Every row comes from one small tree of marks. The marks that hang from a mark follow it in brackets, in the order of their numbers. Every link used is in the known rows. Which tree was each row made from?
Known rows
Z_494{Z_286}: -0.38, 1.66, 4.70, -0.28, 0.77, 4.63, 1.16, 0.87, 0.74, -3.41, 3.02, 1.07, 1.42, -1.13, -0.62, 0.24, -0.37, -1.55, 1.33, 0.57
Z_641{Z_494{Z_228 Z_286 Z_738{Z_743}}}: 2.79, 2.82, 4.16, -0.15, -0.72, 6.91, 1.10, 3.09, -0.91, -3.90, -0.19, -2.07, -1.55, -3.76, -3.07, 0.22, -4.61, -0.68, 1.02, 1.94
Z_950{Z_743{Z_576{Z_494}}}: -1.28, -1.72, 4.00, -2.16, 1.27, 2.07, -1.13, -0.77, 2.89, -0.65, 0.43, 5.46, 3.93, 3.21, -1.60, -0.13, 0.48, 0.14, -3.17, 2.27
Z_576{Z_494 Z_743}: -0.86, -0.44, 3.64, 1.35, 3.23, 2.10, -1.21, -0.12, 1.55, -1.73, 3.83, 1.95, 2.43, 2.00, -3.15, 3.87, 1.86, -0.39, -1.60, 0.59
Z_950{Z_743{Z_576}}: -1.42, -1.15, 3.61, -4.21, 0.51, 2.49, -0.33, -0.98, 2.62, -1.18, 1.12, 4.08, 2.16, 2.31, -1.06, -0.92, 1.05, -0.72, -1.82, 3.22
Z_641{Z_494{Z_286}}: 1.11, 2.25, 4.95, -0.39, -0.31, 5.32, -0.03, 1.05, -0.52, -3.34, 3.66, 0.92, -0.59, -1.84, -1.18, 0.52, -2.80, -1.54, 2.53, 1.41
Z_950{Z_743{Z_576{Z_494{Z_228}}}}: -0.22, -1.99, 3.34, -2.26, 2.59, 2.79, -2.05, -0.35, 2.75, -0.20, -0.58, 5.66, 1.93, 2.59, -2.19, -0.81, 0.23, 0.51, -3.00, 2.42
Z_494{Z_738}: 0.28, 1.54, 4.21, -0.86, 0.77, 4.18, 0.89, 0.99, -0.73, -2.47, 1.91, -0.06, 0.68, 0.41, -3.06, 0.31, -0.36, 0.75, -0.47, 0.71
Z_228{Z_494{Z_286 Z_738}}: 0.68, 2.33, 5.02, 1.01, 2.19, 6.58, 0.69, 1.62, -1.97, -4.03, 2.71, -1.29, -2.01, -0.62, -2.49, -1.97, -4.18, -1.62, 1.45, -1.64
Z_738{Z_743{Z_576{Z_494{Z_641}} Z_950}}: -4.05, -0.71, 3.87, -1.56, -1.42, 4.08, -2.28, -0.27, 2.51, -0.92, 0.03, 3.40, 3.27, 3.53, -2.01, -0.36, 0.25, -2.53, -4.16, 1.17
Z_494{Z_228 Z_286 Z_738}: 1.61, 1.99, 4.04, 0.52, 2.46, 6.38, 0.57, 2.21, -0.67, -4.00, 0.57, -0.30, -0.45, -1.16, -3.52, -1.62, -2.82, 0.10, 0.77, -0.03
Z_743{Z_576 Z_950}: -3.07, -0.78, 3.04, -2.75, 0.04, 3.33, -0.70, -0.83, 2.46, -0.97, 2.06, 3.27, 3.01, 3.75, -0.76, -0.75, 1.62, -3.10, -0.89, 2.31
Z_576{Z_494}: -0.72, 0.60, 4.84, 0.10, 1.00, 2.82, -0.48, 0.14, 0.83, -1.29, 2.47, 2.90, 2.20, 0.62, -1.39, 2.15, 1.07, 0.62, -0.84, 0.56
Z_950{Z_743{Z_576{Z_494{Z_738}}}}: -0.22, -1.21, 3.87, -1.21, 1.34, 3.19, -0.50, 0.22, 1.83, -1.31, -0.76, 3.78, 3.87, 3.79, -3.76, -1.23, -1.52, 1.03, -4.67, 1.41
Z_738{Z_743{Z_576{Z_494{Z_286}} Z_950}}: -2.85, -0.15, 3.81, -0.09, -1.37, 4.35, 0.73, 0.69, 4.24, -2.73, 0.15, 2.20, 6.35, 1.69, -0.21, 0.61, -0.38, -4.26, -2.17, 1.78
Z_743{Z_576{Z_494{Z_641}} Z_950}: -3.95, -0.90, 3.86, -0.78, 0.91, 4.16, -3.85, -0.86, 1.11, -0.47, 1.47, 5.14, 2.51, 5.25, -2.79, -2.14, -0.46, -1.66, -3.80, -0.15
Z_641{Z_494}: 0.86, 1.45, 4.69, -1.63, -0.70, 3.99, -0.62, 0.46, -0.95, -1.62, 3.67, 1.26, -1.22, -0.99, -1.20, 1.61, -0.62, -0.35, 2.02, 2.29
Z_738{Z_743}: -0.97, 1.40, 4.45, -2.42, -1.70, 3.13, 1.82, 0.62, 1.48, -2.06, 1.80, -0.31, 1.22, -2.12, -0.08, 2.95, 2.34, -1.13, 0.25, 2.97
Z_576{Z_494{Z_286 Z_641} Z_743{Z_950}}: -3.63, 0.48, 3.82, 2.33, 4.37, 5.51, -2.73, 0.31, 0.54, -2.56, 3.88, 2.86, 1.48, 4.16, -3.77, 0.13, -1.55, -3.00, -2.73, -2.67
Z_950{Z_743}: -0.95, 0.75, 4.40, -3.38, 1.85, 3.14, 0.79, -0.42, 0.59, -1.07, 2.32, 2.97, -0.03, 0.74, -0.36, 0.48, 1.40, 0.07, -0.58, 1.63

Which tree is each row?
-1.63, 0.01, 2.79, 2.24, 5.69, 5.00, -1.66, 0.66, 1.82, -2.25, 2.86, 2.47, 1.82, 2.78, -2.84, 1.33, -0.46, -2.93, -0.82, -1.00 => Z_576{Z_494{Z_228 Z_286} Z_743{Z_950}}
-0.91, -0.18, 2.24, 1.87, 5.67, 4.65, -1.83, 0.82, 0.13, -1.30, 1.62, 1.49, 1.09, 4.39, -5.07, 1.44, -0.29, -0.89, -2.80, -1.08 => Z_576{Z_494{Z_228 Z_738} Z_743{Z_950}}
-2.33, -0.02, 2.91, -2.52, -2.00, 4.37, 1.31, 0.54, 2.35, -1.91, -0.49, -0.15, 3.99, 2.50, -2.10, -0.12, 0.34, -2.99, -2.75, 2.78 => Z_494{Z_738{Z_743{Z_576 Z_950}}}
0.58, 2.57, 5.13, 0.17, -0.05, 6.45, 2.19, 2.07, -0.76, -4.31, 1.45, -3.02, -1.04, -2.30, -1.45, -0.29, -3.54, -2.30, 1.16, -0.39 => Z_228{Z_494{Z_286 Z_738{Z_743}}}
-3.02, -1.27, 3.36, -0.64, 0.37, 3.08, -1.53, -0.69, 2.82, -0.56, 1.47, 4.49, 4.51, 4.68, -1.26, -0.15, 1.09, -2.33, -2.48, 1.50 => Z_743{Z_576{Z_494} Z_950}
0.62, 2.44, 4.58, 0.50, 2.96, 7.39, -1.67, 1.87, -2.39, -3.74, 0.37, 0.23, -2.54, -0.51, -5.09, -3.75, -4.27, 0.63, -0.96, -1.61 => Z_494{Z_228 Z_286 Z_641 Z_738}
-0.60, 2.96, 5.64, 0.21, 0.16, 7.44, -0.04, 1.93, -2.30, -4.30, 1.15, -2.40, -3.25, -1.71, -3.07, -2.39, -5.06, -1.67, -0.37, -2.04 => Z_228{Z_494{Z_286 Z_641 Z_738{Z_743}}}
-0.51, 2.68, 5.12, -0.25, -0.80, 6.53, 0.89, 2.21, -0.91, -4.52, 0.15, -1.61, 0.12, -1.81, -3.48, -1.27, -3.31, -0.69, -1.61, -0.41 => Z_494{Z_286 Z_641 Z_738{Z_743}}
-1.72, 0.74, 3.22, -1.21, -1.59, 5.82, 2.05, 1.28, 2.83, -3.87, -0.63, -0.60, 4.71, 1.45, -1.82, -1.31, -1.86, -4.08, -1.92, 1.93 => Z_494{Z_286 Z_738{Z_743{Z_576 Z_950}}}
-2.25, -1.18, 2.94, -1.56, -0.17, 3.75, -1.04, 0.21, 3.51, -0.38, -0.99, 2.97, 3.41, 2.11, -0.94, 0.94, 1.32, -2.38, -2.38, 2.94 => Z_738{Z_743{Z_576{Z_494{Z_228}} Z_950}}
-3.23, -0.43, 3.12, -3.52, -2.36, 3.28, 0.74, -0.21, 3.68, -1.35, 0.83, 1.51, 3.85, 1.97, 0.16, 1.07, 2.24, -4.08, -1.22, 3.78 => Z_738{Z_743{Z_576 Z_950}}
-1.63, 0.73, 3.27, 3.13, 4.30, 5.41, 0.01, 1.28, 0.98, -3.45, 2.73, 0.70, 3.75, 3.93, -4.29, 0.94, -1.82, -2.60, -2.63, -2.09 => Z_576{Z_494{Z_286 Z_738} Z_743{Z_950}}
-0.79, -0.46, 3.55, 1.20, 5.05, 3.86, -4.39, 0.29, -0.27, -1.30, 2.66, 2.86, -1.65, 2.11, -5.53, 1.31, -0.08, 0.80, -2.59, -0.97 => Z_576{Z_494{Z_228 Z_641} Z_743}
-2.95, -0.45, 2.93, 0.99, 3.85, 2.92, -1.37, -0.47, 1.68, -0.81, 4.04, 2.71, 2.66, 4.47, -2.40, 3.21, 2.12, -2.40, -1.98, -0.42 => Z_576{Z_494 Z_743{Z_950}}
-0.42, 2.61, 5.56, 0.79, 2.45, 7.51, -1.49, 1.51, -3.44, -3.97, 2.59, -0.67, -4.14, 0.31, -4.23, -4.03, -5.64, -0.92, 0.06, -3.23 => Z_228{Z_494{Z_286 Z_641 Z_738}}
-1.86, -0.77, 3.29, 0.06, 0.94, 4.05, -1.16, 0.29, 1.61, -1.05, 0.22, 3.05, 4.78, 5.23, -3.45, -1.21, -0.80, -1.34, -3.70, 0.58 => Z_743{Z_576{Z_494{Z_738}} Z_950}
-1.06, 2.24, 5.20, -1.11, -0.01, 6.13, -0.70, 1.12, -2.64, -2.46, 1.28, -1.98, -4.24, -0.64, -3.30, -1.12, -2.95, -0.63, -1.05, -1.00 => Z_228{Z_494{Z_641 Z_738{Z_743}}}
0.35, 2.18, 5.11, 1.91, -0.40, 5.23, 2.21, 2.46, 1.10, -3.88, -0.18, -0.94, 3.90, -1.66, -2.53, 1.50, -2.30, -0.41, -1.86, 0.11 => Z_576{Z_494{Z_286 Z_738{Z_743}}}
0.05, 2.01, 4.30, -1.68, 0.47, 5.85, -0.83, 1.73, -1.54, -2.38, -0.75, -0.91, -2.60, -1.39, -4.26, -0.66, -1.53, 1.10, -1.98, 0.64 => Z_494{Z_228 Z_641 Z_738{Z_743}}
-0.77, 0.38, 3.10, -2.54, -3.14, 4.93, 0.38, 0.77, 1.06, -1.81, 0.05, -0.27, 1.94, 1.70, -2.41, 0.29, -2.13, -2.96, -1.36, 3.64 => Z_641{Z_494{Z_738{Z_743{Z_576 Z_950}}}}
1.67, 2.32, 4.40, -1.64, -2.61, 4.75, 1.35, 1.72, -1.10, -2.52, 1.01, -2.11, -0.50, -2.27, -2.55, 2.20, -2.20, -0.02, 0.15, 2.70 => Z_641{Z_494{Z_738{Z_743}}}
3.02, 2.50, 4.16, 0.57, 1.40, 6.94, -0.34, 2.43, -2.15, -3.65, 1.09, -0.55, -2.56, -1.99, -3.81, -1.46, -5.31, 0.04, 1.72, 0.66 => Z_641{Z_494{Z_228 Z_286 Z_738}}
0.37, 0.27, 3.32, 2.82, 4.81, 4.30, -1.42, 1.18, 1.78, -3.07, 2.77, 1.77, 1.56, 0.41, -3.61, 1.96, -0.76, -1.03, -0.58, -0.24 => Z_576{Z_494{Z_228 Z_286} Z_743}
-0.34, 2.36, 5.66, 1.76, -0.39, 6.23, 0.22, 2.34, -0.37, -3.85, -0.51, -0.21, 1.58, -1.00, -4.06, -0.33, -3.78, 0.18, -3.30, -1.42 => Z_576{Z_494{Z_286 Z_641 Z_738{Z_743}}}
0.14, 0.97, 4.63, 1.12, 3.07, 5.65, -3.33, 1.38, -2.31, -1.34, -0.13, 2.31, -1.99, 1.46, -5.72, -1.62, -2.65, 2.84, -2.99, -1.66 => Z_576{Z_494{Z_228 Z_641 Z_738}}
-3.19, -0.93, 3.45, -1.38, -1.47, 3.04, 0.00, -0.19, 3.99, -1.00, 0.15, 2.65, 5.57, 2.85, -0.29, 1.78, 1.71, -3.09, -3.06, 2.75 => Z_738{Z_743{Z_576{Z_494} Z_950}}
-2.57, 0.26, 3.29, 2.39, 4.24, 4.42, -0.60, 0.36, 2.00, -2.63, 3.96, 2.26, 3.73, 3.44, -2.20, 2.13, -0.14, -3.51, -1.35, -1.28 => Z_576{Z_494{Z_286} Z_743{Z_950}}
-1.53, -0.04, 3.63, 1.51, 1.06, 5.43, -0.39, 1.16, 1.96, -3.02, 0.06, 2.50, 5.57, 4.16, -3.14, -2.22, -3.02, -2.36, -3.05, -0.25 => Z_743{Z_576{Z_494{Z_286 Z_738}} Z_950}
-2.79, 0.25, 3.37, 1.82, 4.50, 4.97, -2.88, 0.29, -1.05, -1.48, 2.71, 1.87, 0.54, 5.75, -6.06, 0.17, -1.24, -0.82, -4.64, -2.72 => Z_576{Z_494{Z_641 Z_738} Z_743{Z_950}}
1.98, 3.02, 4.85, -0.09, -2.15, 6.23, 2.26, 2.59, -0.60, -4.31, 0.82, -2.48, 0.36, -3.14, -2.42, 1.14, -4.11, -1.34, 0.90, 1.76 => Z_641{Z_494{Z_286 Z_738{Z_743}}}
-0.65, -0.43, 4.30, 0.83, 1.86, 5.41, -4.08, 0.87, 1.32, -2.65, -0.09, 4.18, 1.11, 1.18, -4.03, -3.14, -3.22, -0.19, -2.59, -0.01 => Z_743{Z_576{Z_494{Z_228 Z_286 Z_641}}}
